Each row comes from the steps of one path. Every step used is in the known rows, and no mark comes twice. Write the path behind each row, first mark first.
(in the rows, 128 means zero)
Known rows:
lidebal/pubiva/netap/vinanot/turud: [187 156 153  86 135 128 130 125 127 121 171 129 125 143  97 165 156 143
 143 138 151  87]
netap/pubiva/leret/kopir: [137 164 153 158 146 109 143 196 130 130 112 181 158  75  96 150 160 105
 124 127 110 143]
pubiva/leret/kopir: [122 159 149 165 147 118 136 214 130 131  95 194 162  79 109 150 131 121
 120 131 106 134]
lidebal/vinanot: [114  98 140 139 145 134 128 164 162 168 112 143 121  91 119 148 115 100
 106 150 137 116]
vinanot/netap: [137 133 133 142 149 129 110 170 129 135 110 156 129 107 116 160 160 128
 120 133 120 109]
lidebal/pubiva/netap/vinanot: [167 141 155 108 135 117 145 108 147 132 162 157 133 113 106 156 134 132
 133 142 146  98]
pubiva/sela/vinanot: [111 147 129 152 133 132 137 155 158 121 115 144 147 131 117 140  43 102
 113 141 147 146]
vinanot/lidebal/pubiva: [120 140 127 115 145 124 118  85 122 143 119 176 108 121 115 170 130 132
 121 133  67 128]
leret/pubiva/lidebal/vinanot: [148 102 176 108 158 121 125  96 152 178 138 167 128 118 139 145 127 106
 122 150 143 123]
leret/pubiva/sela/vinanot: [134 170 145 142 140 124 136 110 138 134 139 175 150 153 132 142  42 111
  99 137 160 155]
netap/vinanot/lidebal/pubiva: [122 134 140  83 154 126 134  61 140 141 127 158 111 119  76 165 143 145
 131 131  88 120]
turud/kopir: [112 108 147 155 141 123 137 191 134 146  97 195 151 107 108 157  68 109
 132 142  87 148]
lidebal/pubiva/netap/vinanot/turud/kopir: [177 137 166  93 140 127 145 169 117 115 175 146 135 165  83 166  92 136
 158 129 122 104]
netap/pubiva: [138 133 136 141 135 117 131 128 146 152 113 162 133  82 107 153 167 100
 122 145 119 142]
sela/pubiva/leret/kopir: [145 162 136 180 146 103 143 174 117 128 115 197 151  70  86 162  80 129
 100 135 114 147]
netap/vinanot/turud: [144 134 144  91 146 138 122 142 144 136 110 131 134 117  73 158 174 140
 135 144 144 114]
lidebal/pubiva: [133 137 131 147 134 131 123 107 117 145 131 173 118  89 147 166 131 118
 110 149  97 131]
turud/vinanot/netap/pubiva/lidebal: [158 115 167  94 158 121 139 130 162 140 141 131 131 128  75 154 201  87
 165 123 124 110]
turud/vinanot/lidebal: [103 124 139  99 149 125 138 120 169 158  93 175 133 141  56 156 130 111
 138 128  93 121]
netap/pubiva/leret: [147 148 151 148 128 130 134 173 143 141 100 155 139  73  99 149 225  85
 124 141 105 122]
netap/vinanot: [124 121 147 118 144 129 136 123 162 150 101 157 141  84  80 149 157 128
 126 148 138 124]
sela/vinanot: [133 125 125 142 140 119 135 155 149 144  99 143 136 117  80 159  67 101
 106 132 151 136]
pubiva/lidebal/vinanot/turud/kopir: [135  76 171 104 158 139 126 205 146 148 129 128 127 146 101 154  82 101
 161 141 106 121]

Write each row's path:
[143 109 143 123 159 129 126 173 147 148 146 109 105 105 101 155 170  95
 115 130 144 102] | lidebal/vinanot/netap/pubiva
[152 137 136 134 150 119 119 154 128 133 127 142 125 101 105 161 188 113
 127 128 125 118] | vinanot/netap/pubiva
[142 136 151  81 149 107 140 120 175 135 113 164 146 143  50 149 139 149
 151 128 135  98] | pubiva/netap/vinanot/lidebal
[140 139 159 142 168 124 141 239 135 128 147 126 129  98  91 151 160  99
 119 111 134 104] | lidebal/vinanot/netap/pubiva/leret/kopir
[129 137 119 106 148 117 133  93 128 132 123 142 105 148  78 174  57 119
 109 117 102 131] | sela/vinanot/lidebal/pubiva
[132 163 127 132 135 144 121 176 141 109 126 118 137 160 109 149  66 114
 122 136 152 136] | pubiva/sela/vinanot/turud
[200 169 169  79 145 115 128 115 134 139 157 162 150 165  87 154 160 152
 136 136 187  98] | leret/pubiva/netap/vinanot/turud
[127 170 152 150 135 129 122 103 134 143 136 211 154 124 170 138 114 127
 111 155 127 151] | leret/pubiva/sela
[135 125 144 133 142 135 120 208 115 134 108 168 142 137  98 166  90 121
 142 138  94 136] | vinanot/turud/kopir
[144 170 124 129 132 148 123 137 116 100 165 115 116 165 133 162  60 115
 114 136 132 134] | lidebal/pubiva/sela/vinanot/turud
[100 161 131 128 137 137 120  85 132 121 138 180 120 135 150 153 107 134
 128 142  61 139] | vinanot/lidebal/pubiva/sela
[151 153 137 111 135 108 126 104 131 133 142 179 122 148 116 165 118 137
 134 128  93 104] | vinanot/lidebal/pubiva/netap
[167 128 169  98 145 122 144 205 145 120 138 151 156 163  58 155  92 134
 164 131 141 106] | pubiva/netap/vinanot/turud/kopir
[122 130 147 136 150 142 128 176 158 127 164 112 119 119 138 137 149  95
 122 137 139 112] | lidebal/vinanot/netap/pubiva/sela
[161 153 150 140 143 132 124 200 126 120 117 134 130  92  96 158 252  97
 127 124 111 101] | vinanot/netap/pubiva/leret
[166 149 140 143 124 115 131 128 128 136 156 176 131 117 146 160 118 122
 122 144 124 106] | lidebal/pubiva/netap
[127 153 132 145 132 124 146 139 159 118 132 129 141 126 103 140  73  85
 119 136 148 155] | netap/pubiva/sela/vinanot
[125 152 129 146 146 137 128 182 143 100 131 124 138 149 115 149  67 112
 117 123 154 123] | pubiva/sela/vinanot/netap
[118 130 120 110 152 113 131 130 154 140  85 145 126 147  51 164  61 117
 117 116 121 135] | sela/vinanot/lidebal
[127 103 140 133 159 139 120 187 148 151 129 125 111 111 116 154 138 111
 109 134 141  93] | lidebal/vinanot/netap
[138 149 143 129 138 133 146 204 131 100 147 122 144 175  84 151  25  88
 143 124 124 162] | netap/pubiva/sela/vinanot/turud/kopir
[140  86 164 110 152 121 134 127 175 166 131 124 118  90 111 142 158  81
 141 147 127 124] | netap/pubiva/lidebal/vinanot
[ 94 155 141 109 139 139 140  84 152 131 148 173 122 157 116 150 101 110
 137 135  67 130] | turud/vinanot/lidebal/pubiva/sela
